Each row was made from one walk, in order. Every step used is in the known rows, and no mark comes twice. Write each row's walk.
Known rows
F K Z T X B: [-61  -7  12 -14 -14  94  -9 -26 -22   7 -14  37 -40 -38  35 -15  19  41
  54 -39]
B Z M X T: [  3  15 -52 -22   2  42  11 -16  56  -9 -19 -15  32  24  55  -1 -39  -6
  -3  19]
X T Z K F: [-90  20  15 -24   0  25   8 -44  13  50  -1   9 -30  -6  37  25   1 -11
  41 -41]
M Z K: [-57   9   6   5  11  47 -12 -16  -5  23  17  -2 -14  -8  23 -10 -25  12
  17   4]
K F: [-29   6   4 -15  12   1  12 -39  20   6   9 -10   4  -6   0   2  19  -3
  38 -10]
F K Z B: [-33  27  -2 -45  22  74 -19 -25 -14  14  34  -6 -30  -6  55 -19  -1 -22
  26 -37]
K Z T: [-55  -2  19 -12   7  37 -30  -2 -10  35 -18   8  -8 -16  28  -8  14   6
  12 -32]
Z K: [-27   7  22  -9   3  19 -12 -17 -13  42   9   1 -24 -14  23   2   9 -10
  13 -18]
Z M X B: [ 47  22 -19  21  13  64  17 -37  27   0 -20  -6  29  12  25 -16  -2   6
  -7  31]
X T Z: [-46   9 -10  -1 -18   7   7  14   6   7 -22  20 -14  15  21  27 -32   2
 -12 -18]
K Z: [-39 -11   7   6  10  25 -27   2  -2  20   1 -11 -17  -2  30  -6 -16  -2
  21 -22]
F K: [-25  16 -15 -24  25  30   3 -13 -11 -21  23   7 -23 -26  19  -5  -8 -12
  23 -24]
T X M: [-13 -14   9 -24 -31  14   2 -26  14 -20   8   2  -3   9   5  39  11  28
  35  14]
X T: [ -8   6 -28 -24 -21 -14  22  27  20  14 -25  19   4   3  10  11 -29   3
  14   6]
B Z K F: [-80   7  27 -19  30  44  -4 -77   6  25  16 -18 -13 -24  50  -5  18 -12
  46 -38]
K Z M X: [  9   6 -22   2  18  59 -29 -25  42  10   8 -35  13  28  44  -6 -16 -12
   2   6]
T X M Z: [-46 -10  -9  -5 -20  42   1 -24  21 -40  16  -3   8  15   6  21 -28  52
  37  37]
M X B: [ 28  14   7  36   6  53   5 -10  20 -18 -13  -7   6  -3  10  -9 -15  33
 -14  20]
M Z K F: [-81  15   8  -9  21  44   0 -54  16  25  25 -12  -9 -13  21  -7  -4   8
  53  -6]
M X: [ 17   8   0  14   3  26 -18   4  36 -27  16 -28   0  14   3   7 -16  20
 -23  13]

Which walk is each row?
[-60   2  -5 -16  32  54 -25  -9 -12   1  22  -3 -37 -24  46  -9 -23 -13
  43 -45]  F K Z
[ 20  24  -7  35  13  79   7 -44  18  -4 -20  -3  17  22  34  -5  -8   6
 -24  13]  T Z M X B
[-60 -19  -2 -13 -42  51 -15  -3   8 -17   3  18  -9   1  -8  -4  10  60
  19   3]  M Z T X
[ -7   5   9  38  24  79  -3 -37  15 -38 -13 -17  12  -9  45 -21 -25  31
 -17   5]  M X B Z
[-27  14  22  17  20  85  -9 -37   4 -19 -32   2  18 -22  42 -21   7  35
 -23  -7]  M X B Z T
[-51  21   4 -13  13  41   0 -25   4 -11 -14  10  29  -5  15   8  -8  30
   8  25]  X M Z T
[ -9  37  -6 -27   8  54  10 -36  11 -13  19 -11  27  23  26  -1 -15  11
   2  40]  X M Z B
[-58  19  32   9  35  85  -2 -83  24  11   8 -24  -8 -25  56 -12   6  14
  34 -21]  M X B Z K F
[-30  10 -37 -33  38  61 -10 -42  -3  23  10  -3  -5  -4  61 -17  -6 -45
  48 -27]  F K Z M
[-75  12   7 -32  27  62 -29 -12 -21  18  -1  14 -28 -36  44 -11   7  -4
  31 -52]  F K Z T
[ -4   1 -27 -14  26  40   7 -58   5   1 -11  -9  34  13  50 -21   4 -34
   4   2]  B Z M
[-81  25  15 -19  27  43   7 -73  20  21  22 -14   2 -12  32  15  -5   9
  64   7]  X M Z K F
[-57  19  12  -5  18  47  -4 -37   0  15  14  -6  -1  -6  35  13 -27  11
  30  20]  X M Z K
[-55 -14  31   7 -10  82  -7 -52 -19  16  -6  11 -30 -26  52 -13   8  26
  32 -25]  T X B Z K
[ 39  15 -29  -3  10  39  -6 -25  43  -8   7 -27  26  29  20  -2  -3 -11
 -16  24]  Z M X
[ -4 -14 -22  -3  -5  75  19 -70   1  -3 -23  11  23   6  48 -25  15   2
  27   5]  T X B Z M
[-75  -4  14 -51  -7  65 -21 -38  -2  -9   9  14 -27 -22  42  30  16  24
  63 -29]  F K Z T X M
